Each row comes from the steps of one path. Every step used is in the known rows, and no mark comes twice. Write the path behind each row, first mark first.
Known rows:
J, Z, N, R, G, F: [-2.03 -1.19  1.42  3.97  3.68  1.70 -2.07  0.08  3.00  1.31 -1.38  0.95
 -0.04 -3.67 -1.80  2.53  1.39  1.22 -0.55  2.55 -0.28 -3.03  1.26 -2.02
 -0.66]
G, B, J, Z: [-0.57  2.71  1.75  3.57  2.21  0.33 -2.94  0.58  1.30 -1.82  0.90 -0.42
 -1.98 -1.47  1.77  3.88  0.79  0.64 -0.03  1.13  0.48 -3.15  0.54  0.53
  0.88]
F, J, Z: [-1.35 -0.81  1.01  1.73  0.75  2.51 -0.40 -1.85  2.00 -1.18  1.47 -1.28
 -1.86 -2.06 -0.20  2.83  0.90 -1.11  0.84 -0.64  0.81 -1.81 -1.07  1.65
  0.96]
Z, N, R, G, E: [-1.79 -1.83 -0.30  4.10  3.06  0.26 -1.78 -0.70  3.82  0.47 -0.66  0.85
  1.94 -0.19 -2.82  1.86  2.55  2.11 -0.39  3.12  0.45 -2.13  1.01 -1.58
 -0.43]
C, J, Z: [-1.51 -1.05  1.28  1.68  1.70  2.98 -1.16 -1.35  0.29  0.92 -0.36 -0.27
 -2.38 -0.83 -0.20  1.27  0.95 -2.28  1.71  0.19 -0.65 -3.47  1.29  1.78
 -0.11]
C, G: [ 0.06 -1.22 -1.56  1.26  0.66 -1.14 -0.83 -1.04 -0.42  1.08 -0.43  0.58
 -0.41  0.74 -0.88  0.88  0.33  1.42  3.03  0.35 -0.63 -1.96  2.56 -0.08
  0.39]
N, R, G, E: [-0.70 -1.87  0.50  2.90  3.12  1.37 -1.87 -1.54  3.03  0.38 -0.28  1.09
  1.99 -0.37 -1.94  1.82  1.79  0.65  0.03  1.93  1.28 -2.88  0.68 -0.46
  0.10]
J, F, G, R, N: [-1.59 -3.09  2.59  2.51 -0.17 -0.85 -1.28 -0.95  4.18  0.60  0.49  0.96
  2.52 -2.01 -2.86  0.52  1.96 -2.23 -1.64  0.73 -0.24 -1.39 -0.14 -1.51
  1.86]
C, J: [-1.22 -1.45  0.40  1.36  1.20  1.37 -0.49 -1.72  0.62  1.49 -0.28 -0.28
 -1.02  1.15 -1.57  1.05  0.38 -1.42  1.09  0.55 -1.17 -2.15  0.87  2.40
  0.45]
J, F, G, B: [-0.12 -0.78  1.45  2.99 -1.01  0.08 -1.86  0.65  2.76 -0.62  1.50  1.02
  1.80 -1.21  0.67  2.69  1.16 -0.18 -2.02  0.55 -0.30 -1.39  1.04 -0.46
  2.45]
Z, N, R: [-2.41 -2.01  0.09  3.06  3.16  1.63 -0.74 -0.83  2.65  1.03 -0.66 -0.37
  1.11  0.25 -2.64  2.82  0.22  2.91 -1.03  2.20 -0.72 -1.06  1.75  0.68
 -0.37]
C, J, F: [-1.39 -2.61  1.41  2.76  0.28  1.05 -0.94 -1.05  1.62  2.51 -0.05  0.87
 -1.15  0.42 -1.55  1.18  1.38 -1.84 -1.02 -0.30 -0.63 -1.52  1.69  0.55
  1.77]
C, J, F, G, E: [-0.51 -2.72  1.65  2.85 -0.99  0.51 -2.60 -0.75  2.55  0.57  1.01  0.67
  0.11  0.79 -1.10  1.28  3.23 -2.65 -0.19  1.51 -1.92 -2.07  0.80  0.55
  2.50]
R, G, B: [-0.25  1.18 -0.27  2.58  1.14 -0.65 -0.65 -0.19  2.07 -0.37  0.02  1.36
  1.60 -1.42 -0.03  1.17  0.59  0.26  0.34  0.57  1.62 -2.94  0.30 -1.08
  0.04]
G, C: [-0.88  0.40 -0.50  0.63  1.07  0.79 -0.14  0.95  2.41  1.56  1.60  1.26
 -1.19 -1.27 -1.23 -0.10  0.26  0.69 -0.03  0.47  0.70 -1.81 -0.46 -0.26
 -0.24]
J, Z, N, R, G, B: [-2.14  0.15  1.24  4.42  3.44  1.89 -1.72  0.21  2.82 -0.96 -0.89  0.71
  0.69 -3.76 -0.26  3.17  1.50  1.77 -0.21  2.15  0.68 -3.38  1.90 -1.10
 -1.03]
G, F, J, Z: [-1.12 -0.71  1.90  1.86  0.70  1.50 -2.21 -0.91  2.67  0.29  1.10 -0.57
 -2.41 -2.22 -1.21  2.48  0.20 -0.41 -0.68  0.72 -1.22 -1.62 -1.51  1.49
  1.62]
B, J, F, G, R: [-0.57 -0.89  2.44  3.58  0.83 -2.02 -1.60  0.54  3.70  0.15  0.72 -0.36
  0.68 -0.74 -1.64  3.70  2.92 -1.60 -0.82  1.20 -0.41 -1.72 -1.92 -1.10
  2.91]
R, G, F, J: [-0.49 -0.76  0.37  2.26  0.60 -0.88 -0.49 -1.55  3.24  0.88  0.51  0.50
  0.21 -2.15 -2.74  1.98  0.96 -0.73 -0.27  0.86  0.10 -1.92 -2.12 -0.84
  1.58]
Z, N, R, G, B, J, F: [-1.79 -0.21  1.54  6.58  3.15 -1.30 -1.62  0.48  4.09 -0.11 -0.52  1.21
  1.47 -2.42 -1.83  5.10  2.53  2.51 -2.71  2.59  0.64 -1.84  1.55 -2.81
  1.19]
B, J, Z, N, R, G: [-1.68  0.34  1.25  5.01  4.61  0.51 -1.32 -0.56  2.20 -0.30 -0.85 -0.24
 -0.60 -3.10 -1.19  4.85  2.90  0.61  0.58  2.21  1.45 -3.50  0.79 -2.80
  0.07]
R, G, B, J: [ 0.17  2.34  0.30  3.74  2.10 -1.97 -1.14 -0.08  2.00 -0.98  0.28  0.83
  0.66 -1.51 -0.05  3.23  1.48  0.23  0.32  1.23  1.66 -3.37 -0.34 -1.83
  0.86]

Write each row's path:
[ 0.46  1.94  1.23  2.59  0.82 -1.05 -1.81  0.09  1.55 -2.67  1.72 -0.90
  1.14 -0.58  0.70  4.94  1.03  0.34  0.48  2.52 -1.23 -2.65 -0.58  0.91
  1.79]	F, G, B, J
[-2.38 -1.90  1.63  1.42  1.89 -0.65 -1.10 -1.70  3.37  0.84 -0.73  0.20
  1.11 -0.50 -3.99 -1.15  0.45 -1.02 -0.33  0.79  0.03 -1.80 -0.61  0.51
 -0.40]	G, R, N
[-2.08 -1.75 -0.32  3.63  3.39  0.65  0.17 -0.94  2.90  1.06 -1.28  0.60
  2.15 -1.28 -2.92  2.75  1.25  1.94 -0.30  2.19  0.47 -2.00  1.35 -1.67
 -0.68]	Z, N, R, G
[-0.83 -1.75  1.29  2.43  3.51  0.88 -1.22 -1.36  2.71  2.22 -1.13  1.20
  1.73 -1.90 -2.83  2.59 -0.01  0.94 -0.98  2.03 -0.11 -2.61  0.60 -0.74
  0.23]	N, R, G, F
[ 0.11 -0.59  1.58  3.61  0.51 -1.04 -1.47 -0.14  1.91  0.19  1.40 -0.15
  0.13 -0.67 -0.37  4.36  2.46 -1.00 -0.90  0.90  0.42 -1.81 -0.13 -2.07
  3.19]	B, J, F, G
[-1.48  0.26  2.17  5.23  4.48 -0.08 -2.54  0.03  2.84  0.60 -0.89  0.23
 -1.10 -3.43 -1.85  4.72  2.28  1.12 -0.48  3.23 -0.13 -3.46  0.27 -2.83
  0.55]	B, J, Z, N, R, G, F
[ 0.13  0.30  1.56  3.27  0.49 -1.36 -1.05  1.18  2.92  0.28  2.32  0.80
 -0.67 -2.42 -0.68  3.78  2.86 -0.70 -1.23  1.26  0.38 -1.91 -0.92 -2.71
  2.73]	B, J, F, G, C
[-2.35 -0.93  0.47  2.89  0.73  1.74 -0.46 -1.06  2.78 -1.17  1.08 -1.34
 -1.75 -2.09 -0.95  2.94  1.61  0.08  0.40  0.50  0.18 -1.38 -0.82  0.77
  0.59]	F, J, Z, N
[-2.38 -1.20  0.42  3.66  3.26  0.38  0.51 -0.24  3.56  1.41 -0.74  1.37
  0.71 -2.92 -3.87  2.28  2.18  0.96 -0.04  2.92 -0.99 -2.52  0.62 -1.07
 -1.11]	Z, N, R, G, C, J
[-1.36 -0.55  0.58  3.65  1.05 -0.39 -1.04 -0.55  3.85  0.23  0.21  0.42
 -0.71 -3.65 -2.31  2.10  1.97 -0.27 -0.08  1.64 -0.03 -2.46 -1.44 -2.15
  0.89]	R, G, F, J, Z, N
[-2.06  0.14  1.69  4.33  4.32  1.42 -1.94 -0.33  1.83 -0.38 -0.37 -1.02
 -1.66 -1.73 -0.86  5.09  1.89  1.54 -0.04  2.27  0.32 -2.71  1.12 -0.78
  0.29]	B, J, Z, N, R
[-1.04 -0.69  0.56  2.04  3.51  1.28  0.70 -0.55  3.04  1.34  0.09  1.83
  1.44 -3.50 -2.48  1.94  0.81  0.84 -0.10  1.29  1.37 -2.87  0.18 -1.41
 -0.79]	N, R, G, C
[-1.72  0.69  0.79  5.38  3.83 -1.09 -1.20 -0.06  3.23 -0.93 -0.64  0.23
  1.66 -1.85 -2.04  5.01  1.92  2.77 -1.01  3.40 -0.07 -2.44  0.94 -1.45
  0.05]	Z, N, R, G, B, J
[ 0.33 -0.73  1.51  3.92  0.17 -1.21 -3.16  0.27  2.86 -0.50  1.86  0.18
 -0.03  0.43 -0.25  3.51  3.60 -0.90 -1.02  1.81  0.27 -1.86 -0.32 -2.06
  3.53]	B, J, F, G, E
[-1.30 -1.64  2.45  3.01  3.26  2.09 -1.15 -1.97  3.28  0.38 -0.33  0.20
  0.32 -4.44 -2.34  4.18  0.86 -0.07 -0.59  1.42 -0.11 -2.83 -0.63  0.01
  0.64]	N, R, G, F, J, Z
[-1.91 -3.42  3.24  2.83  0.09 -0.47 -1.18 -1.85  3.45  0.78 -0.19  0.75
  1.33 -1.64 -3.64  0.79  2.42 -3.68 -0.72  1.16 -2.13 -2.03  0.31  0.31
  1.62]	C, J, F, G, R, N
[-2.28 -0.33  0.70  3.49  3.71  2.03 -0.50  0.88  3.41  0.49 -0.25  1.47
 -0.30 -5.08 -1.55  1.98  2.13  1.16  0.25  1.91  1.25 -3.32  0.98 -2.63
 -1.50]	J, Z, N, R, G, C
[-0.37  0.58 -0.94  1.48  1.46 -0.40  0.84  0.59  2.80  1.45  0.76  2.21
  0.24 -3.04 -1.55 -0.12  1.52 -0.50  0.85  0.49  2.28 -2.93 -0.87 -2.96
 -0.51]	R, G, C
[-0.99 -1.10  0.06  3.18  0.14 -1.52 -2.27 -0.50  1.86  0.13  0.04 -0.08
 -2.51 -2.18 -2.01  2.57  1.45  1.88  1.79  1.97 -3.07 -1.60  0.90 -0.16
  1.21]	C, G, F, J, Z, N
[-2.38 -1.70  2.42  3.35  2.20  1.87 -2.30 -1.06  3.81  0.15  0.41 -0.89
 -1.45 -2.78 -2.56  4.15  0.53  1.51 -1.76  2.45 -2.33 -1.22 -0.63  1.62
  1.05]	G, F, J, Z, N, R
[-0.43  2.20  1.36  4.06  1.23 -0.56 -2.44  1.02  2.00 -3.26  1.30 -1.03
  0.39 -2.21  1.07  5.14  2.20  0.75  0.77  3.18 -1.34 -3.09 -0.02 -0.28
  1.07]	F, G, B, J, Z, N
[-0.26 -2.20  0.80  2.29 -0.66  0.68 -0.75 -0.20  2.31  0.86  1.10  0.78
  1.42 -0.80 -0.36  2.11  1.48 -1.09 -1.08  0.07  0.25 -1.23  0.82 -1.39
  2.54]	J, F, G
[-2.78 -1.69  1.46  3.31  2.39  2.81 -0.47 -1.75  3.18 -1.35  0.68 -1.57
 -0.98 -2.73 -1.61  4.56  1.25  0.99 -0.26  1.10 -0.32 -1.27 -0.17  1.69
  0.37]	F, J, Z, N, R
[-1.75  1.78  2.34  5.03  3.81  0.76 -3.01  0.62  2.27 -1.94  0.13 -0.66
 -1.00 -2.25  0.45  5.60  1.15  2.62 -1.13  2.85 -0.63 -2.80  1.32  0.65
  0.32]	G, B, J, Z, N, R
[-2.20 -2.01  1.01  4.10  2.61 -0.13 -0.53 -1.40  4.41  0.58 -0.40 -0.04
  1.25 -2.29 -4.19  4.01  1.25  2.03 -1.49  2.95 -1.37 -1.32 -0.71 -0.48
  0.67]	Z, N, R, G, F, J
[-2.38 -1.20  0.75  3.03  1.68  2.05 -1.37 -0.72  1.15  0.83 -0.69 -0.33
 -2.18 -0.77 -0.93  1.29  1.67 -1.02  1.41  1.34 -1.28 -2.93  1.61  0.91
 -0.50]	C, J, Z, N
[-0.91  1.26  2.49  4.43  2.87  0.58 -2.61  0.37  2.41 -3.33  0.87 -1.24
  1.11 -2.88  0.38  6.68  2.01  1.54  0.09  3.83 -1.78 -3.15  0.64  0.57
  0.89]	F, G, B, J, Z, N, R
[-1.31 -3.04  2.65  2.58 -0.23 -0.12 -0.95 -0.33  3.41  1.21 -0.07  0.10
  0.90 -0.45 -2.42  1.52  2.43 -3.23 -0.05  0.87 -2.51 -1.94 -0.80  1.52
  1.89]	C, J, F, G, R
[-2.24 -0.20  1.62  4.62  2.30  1.49 -0.65 -1.20  3.86 -2.59  0.41 -0.50
  0.32 -4.53 -0.97  5.02  1.83  1.12 -0.26  1.63  0.22 -2.35 -0.38  0.49
  0.21]	F, J, Z, N, R, G, B
[-0.50 -1.27  2.21  3.23 -0.79  0.32 -1.67 -0.21  2.11 -0.23  0.91  0.61
  0.71 -0.72 -0.35  2.81  1.68 -1.86 -0.86  1.04 -2.22 -2.08  1.23  1.39
  2.15]	C, J, F, G, B
